Each row was made from one small tree. Brackets hold a mark, then the marks that hang from it, in alphabetical order. Every link used is in the known rows. Write each row's tree.
Known rows
(difim bobeb (dirur (mivuf (noran vaku)))): -0.35	-4.72	-2.81	0.34	-1.82	-2.73	0.43	-0.92	-1.44	2.52	1.64	-1.76	-1.17	-4.84	-0.17	-2.05	1.24	-2.03	2.01	2.76	5.20	0.13	-0.36	0.18
(difim (bobeb (mivuf noran))): -0.04	-0.47	-1.50	1.09	-0.62	-1.58	2.23	-2.26	-0.48	2.76	1.97	-0.92	-0.26	-1.75	0.56	0.28	-0.06	-0.60	-1.63	0.16	0.67	-0.29	0.05	0.30
(bobeb (difim dirur) mivuf): 1.62	-0.63	-3.68	3.66	1.80	-1.33	2.91	3.62	-1.24	3.40	-0.53	0.52	-1.47	-1.39	0.80	-0.53	0.06	4.08	-3.07	0.21	0.27	2.43	-1.40	0.86
(vaku (difim dirur) (mivuf bobeb) (modu noran)): 3.29	-1.68	3.45	0.21	-0.07	2.98	-1.28	-1.06	2.99	-3.39	-0.82	-3.67	-2.11	2.48	-2.47	3.08	2.50	2.46	1.10	0.79	-0.79	-0.08	-4.54	3.94
(bobeb (difim (dirur (mivuf (noran vaku))))): -0.27	-3.05	-2.79	1.90	0.30	-2.84	1.59	2.97	-1.42	2.66	-0.77	0.68	-1.84	-3.41	1.13	-1.56	0.04	0.32	0.67	1.90	2.45	0.87	0.77	0.05
(vaku (mivuf noran)): 1.46	-0.37	3.31	0.47	-0.52	0.39	2.03	-1.74	2.68	-1.85	0.45	-0.06	-0.62	-1.34	-1.53	1.47	1.73	-2.10	0.31	0.60	-0.98	-1.27	1.21	-0.03
(vaku mivuf (modu noran)): 1.48	-0.07	4.25	-0.47	0.98	0.88	0.73	-1.67	2.11	-3.60	-0.07	-0.27	-2.15	3.07	-1.01	3.69	1.65	1.90	-0.03	-1.55	-2.98	-0.96	-1.59	-0.27
(modu noran (vaku (mivuf bobeb (difim dirur)))): 1.77	-3.25	0.01	-0.21	5.25	2.95	0.19	2.66	-1.88	-2.69	-1.34	0.52	-1.75	-0.68	-3.93	1.07	1.95	1.78	0.75	0.09	-4.30	-3.32	-2.45	-1.14
(mivuf bobeb (noran (vaku difim))): -2.07	-2.40	0.85	0.43	-0.54	1.77	-0.48	-1.18	1.54	0.20	0.68	-1.94	1.63	-1.80	0.88	0.90	-0.45	-5.26	1.15	2.04	-1.05	-0.91	4.02	4.33
(mivuf bobeb noran): -0.07	-1.21	-0.10	0.43	-0.20	0.09	-2.89	-1.48	0.85	1.05	1.63	-0.63	2.43	-2.66	0.62	-1.47	-0.33	-3.41	1.72	0.99	0.43	-2.65	2.56	1.99
(bobeb (difim (dirur mivuf))): 1.13	-1.89	-3.48	1.86	0.41	-2.83	0.57	3.19	-2.09	2.81	-1.31	0.57	-1.94	-2.46	0.57	-2.45	0.23	2.74	0.64	1.06	2.88	0.97	-2.02	-0.65
(vaku (difim (bobeb mivuf)) (modu noran)): 0.06	0.78	0.60	-0.65	-0.65	0.11	1.49	-2.72	0.71	-0.07	0.36	-2.89	-2.91	3.81	0.33	3.78	-0.92	4.00	-1.61	-0.56	-0.32	0.84	-4.15	2.39
(modu (noran difim) (vaku (mivuf bobeb))): 0.70	-1.67	-0.48	-0.99	4.99	3.86	1.63	-1.57	-2.41	-3.76	-2.59	0.12	-2.91	0.46	-1.89	2.26	2.37	1.84	0.14	0.37	-7.18	-3.14	-2.36	-1.68
(mivuf bobeb (difim dirur) (noran modu vaku)): -3.41	-4.84	-0.19	2.62	2.65	0.85	-0.90	3.43	-1.52	3.62	1.55	0.89	2.85	-6.06	0.22	0.64	0.75	-7.77	0.05	3.61	-1.43	-2.15	7.69	3.97
(dirur mivuf): -1.84	-0.84	-2.49	-0.84	-0.50	-1.23	-0.20	-1.55	-1.15	0.91	1.41	-0.16	0.61	-1.60	1.25	-2.02	-1.11	-0.21	1.84	-0.13	1.83	0.14	-0.26	-0.64
(bobeb difim): 0.66	0.21	-1.15	1.77	0.98	-1.88	1.43	2.85	-1.36	1.99	-2.18	1.31	-1.65	-0.02	0.82	-0.25	-0.29	1.90	-0.86	-0.25	-0.90	0.12	-0.55	-0.77
(dirur (mivuf (difim bobeb) noran)): -2.76	-1.09	-2.23	0.12	0.41	-3.08	0.78	-0.68	-2.21	3.98	2.37	0.96	1.21	-4.84	0.75	-2.93	-1.35	-2.55	2.22	1.18	3.08	-2.42	1.24	-1.56
(bobeb (difim dirur) (mivuf (noran vaku))): -0.13	-2.18	-2.74	3.71	1.50	-1.51	4.16	3.11	-0.20	3.32	0.36	0.70	-1.43	-2.89	1.53	0.52	-0.18	0.76	-3.02	1.45	0.05	2.06	2.41	1.74
(modu (noran (difim bobeb dirur) vaku)): -1.62	-3.94	-1.34	0.17	2.34	1.27	3.20	0.45	-2.28	-0.56	-2.17	-0.71	-3.35	-0.19	-1.24	0.81	3.51	-0.25	-0.99	1.74	-2.51	0.55	-1.44	-1.54
(difim (dirur (mivuf bobeb (noran modu)))): -0.36	-4.01	-2.84	0.38	-0.97	-0.96	-2.89	-0.73	-0.89	2.08	2.24	-1.00	1.07	-4.93	0.39	-2.16	0.53	-2.36	2.18	2.70	3.74	-0.57	1.32	2.36
(dirur (mivuf bobeb difim (noran vaku))): -4.79	-2.79	-2.25	0.74	2.01	-0.44	-0.36	0.35	-1.70	3.09	2.54	0.80	3.67	-5.03	1.88	-2.66	-1.55	-5.58	2.74	1.10	0.12	-2.21	4.92	0.87
(mivuf bobeb (noran (difim dirur) (vaku modu))): -1.92	-2.35	-0.46	1.60	1.41	0.97	-1.22	-1.94	-0.34	1.22	0.90	-0.73	1.02	-3.93	2.78	0.69	0.74	-3.97	1.31	3.53	-0.98	-1.54	4.83	3.37

Write each row's tree
0.47	-1.03	-1.07	1.82	0.63	-1.40	-1.74	0.83	-0.21	2.69	-0.15	0.39	1.01	-2.65	1.23	-1.67	-0.47	-1.83	1.03	0.75	-0.35	-2.51	2.18	1.37
(mivuf (bobeb difim) noran)
-0.04	-1.86	-0.71	-0.90	0.12	1.30	0.40	0.00	-1.83	-0.44	-1.07	-0.85	-2.78	-0.91	-0.41	4.63	-0.56	0.26	-1.26	2.98	-1.41	0.13	0.84	3.47
(noran (modu (vaku (difim dirur))))
-4.02	-3.17	3.07	1.73	2.33	2.16	4.50	2.03	-0.81	-0.20	-0.60	1.20	-0.10	-1.40	-0.13	5.63	1.88	-6.79	-2.59	1.12	-6.97	0.34	7.02	2.16
(noran modu (vaku (mivuf difim)))
0.89	-1.72	-0.55	-1.40	-1.89	-1.30	-0.80	-2.02	-0.05	0.02	0.19	-3.46	-3.58	1.38	-0.57	1.16	0.04	4.18	1.54	1.36	4.24	0.70	-5.98	1.80
(vaku (difim bobeb (dirur mivuf)) (modu noran))
-1.20	-0.57	-2.91	1.22	2.01	0.81	3.00	-2.17	-1.72	1.77	1.56	0.57	-1.20	-3.57	1.75	2.69	-0.54	-0.02	-3.14	2.80	-2.07	0.09	3.16	2.11
(bobeb (mivuf (noran (difim dirur) (modu vaku))))
-0.35	-3.31	-2.26	-0.06	-1.44	-1.76	-1.00	-0.59	-0.60	1.61	2.01	-0.42	-0.42	-4.41	0.20	-1.44	0.31	-1.28	1.45	2.84	4.46	0.26	1.03	1.29
(difim (dirur (mivuf (noran modu))))
-2.25	-2.81	-3.12	2.50	2.10	1.22	5.02	-0.58	-2.93	2.21	-0.79	-1.12	-1.87	-2.97	1.36	1.30	2.59	-1.57	-2.46	2.96	-2.24	2.11	1.29	0.78
(noran (difim (bobeb mivuf) dirur) vaku)
1.85	-1.32	1.65	-2.25	2.08	3.34	2.76	-0.60	0.29	-5.22	-2.47	-1.36	-4.61	2.86	-3.65	4.10	0.85	3.58	-0.20	0.12	-4.21	-1.20	-4.43	-0.23
(modu noran (vaku difim mivuf))
-3.44	-3.61	-3.48	1.34	2.15	1.75	1.75	-0.54	-2.79	1.15	-0.60	-0.74	0.01	-3.93	2.08	-0.87	1.84	-2.94	0.88	3.26	-1.43	1.11	2.38	1.08
(noran (difim (dirur (mivuf bobeb))) vaku)
-1.33	-1.45	-0.90	1.49	-0.11	1.15	3.58	-0.54	1.80	0.88	1.99	-1.39	-0.09	-1.64	0.71	1.74	-0.73	-1.01	-2.35	1.78	0.45	2.29	2.37	3.50
(bobeb (mivuf (noran (vaku (difim dirur)))))
-1.01	-2.75	0.70	2.09	2.30	2.93	4.89	-0.02	-0.59	-1.46	-2.17	-0.41	-2.13	-2.39	-0.33	2.30	4.14	-2.57	-1.00	3.19	-3.81	1.57	1.95	0.44
(noran (difim dirur) (vaku mivuf))
-3.22	0.57	-0.92	1.57	1.77	0.63	3.98	-2.86	0.23	1.37	2.13	0.37	0.16	-1.57	3.68	2.77	-1.27	-1.31	-2.66	1.18	-2.76	0.83	4.68	2.06
(bobeb (mivuf (noran difim (vaku modu))))
-1.09	-3.62	0.66	-0.79	0.70	2.30	2.19	1.75	0.79	-2.47	-1.54	-1.69	-2.55	2.13	-2.24	1.87	1.55	0.33	-0.81	0.82	-1.17	1.84	-1.60	1.02
(modu (noran (vaku (difim dirur))))
-0.55	-0.73	-2.11	-1.95	4.40	2.03	1.80	-0.81	-3.38	-2.45	-2.34	1.03	-3.89	0.78	-0.77	1.84	0.33	3.62	-0.48	0.75	-4.61	-2.18	-2.30	-2.60
(modu (noran difim) vaku)
-1.78	-0.72	-1.97	3.07	1.74	-1.39	4.96	1.76	-0.16	3.08	0.32	1.28	-0.82	-1.49	2.58	1.40	-1.33	-0.18	-3.34	0.04	-2.47	1.36	3.74	1.25
(bobeb difim (mivuf (noran vaku)))
-1.89	-1.82	1.44	-0.15	-1.63	-0.18	2.58	-1.45	1.42	0.30	0.27	-1.54	-1.11	-1.29	0.34	2.13	-0.27	-3.75	0.04	2.38	0.54	0.06	2.73	2.25
(mivuf (noran (vaku (difim bobeb))))
0.99	-1.80	1.94	1.34	-0.23	0.30	3.10	-2.61	0.13	-0.01	-0.51	-0.36	-2.44	-3.46	-1.20	2.67	3.75	-3.18	-0.91	3.21	-1.87	-1.22	1.60	0.56
(vaku (mivuf (noran (difim bobeb dirur) modu)))
0.11	-2.03	-1.70	2.57	3.22	0.97	-2.81	4.28	-1.99	3.19	0.43	0.26	2.97	-3.86	-1.27	-3.08	0.94	-1.64	1.30	1.42	0.70	-1.88	0.40	1.32
(mivuf bobeb (difim dirur))
-3.64	-1.64	-0.81	-0.92	-0.86	-1.89	0.37	-2.76	0.14	0.69	2.86	0.14	0.64	-2.53	3.17	0.13	-2.14	-2.75	2.14	0.97	1.79	-0.36	3.91	0.96
(dirur (mivuf (noran (vaku modu))))
-3.02	-3.59	3.08	0.84	0.64	2.19	4.01	0.03	0.18	-1.66	-0.62	0.04	-0.99	-0.34	0.18	6.26	2.21	-6.30	-2.43	0.99	-6.59	1.28	6.27	2.67
(noran modu (vaku mivuf))
3.45	-3.11	0.67	-1.66	1.34	2.30	2.40	-0.16	-0.53	-3.96	-2.62	-2.46	-5.69	1.35	-4.76	3.28	2.45	4.07	0.06	1.34	-1.57	-1.01	-6.44	-0.19
(modu noran (vaku (difim bobeb dirur) mivuf))
0.54	-3.27	-3.50	0.49	-0.24	-0.42	-2.92	0.26	-1.22	1.43	1.37	-1.43	1.24	-3.50	-0.11	-3.55	0.76	-0.02	2.61	1.47	3.85	0.22	-1.56	1.21
(difim (dirur (mivuf bobeb)))
-3.01	-1.29	-3.18	0.68	2.31	-0.32	-1.70	0.81	-2.76	3.24	1.76	0.64	3.58	-3.50	1.14	-3.75	-1.31	-2.25	2.61	-0.09	0.33	-1.99	1.11	-0.01
(dirur (mivuf bobeb difim))
-3.17	-1.58	-3.45	-1.18	0.17	-1.83	1.41	-4.29	-3.65	2.22	1.16	0.44	-1.47	-4.64	2.52	0.57	-1.02	-2.27	1.05	2.81	-0.10	-2.09	2.51	-0.28
(dirur (mivuf (noran (difim bobeb) (modu vaku))))
1.86	-2.00	0.23	0.79	3.47	1.53	-0.10	1.23	-1.12	-0.65	0.08	0.58	-0.11	-4.03	-2.02	0.95	0.56	-0.85	1.51	2.00	-1.87	-3.80	0.97	0.66
(modu (vaku (mivuf bobeb (difim dirur) noran)))
2.19	1.13	4.29	0.09	-2.09	0.39	1.96	-3.53	2.23	-1.55	-0.71	-3.14	-2.95	2.20	-0.57	4.95	0.99	1.14	0.16	0.61	-0.65	-0.07	-3.10	2.76
(vaku (difim bobeb) mivuf modu)
0.19	-1.84	-2.67	0.54	2.33	0.76	2.55	-0.57	-2.27	0.55	-1.11	-0.64	-2.94	-0.11	-1.42	-0.45	2.93	2.82	-1.87	0.89	-1.30	0.40	-3.93	-1.87
(modu (noran (difim (bobeb mivuf) dirur)))
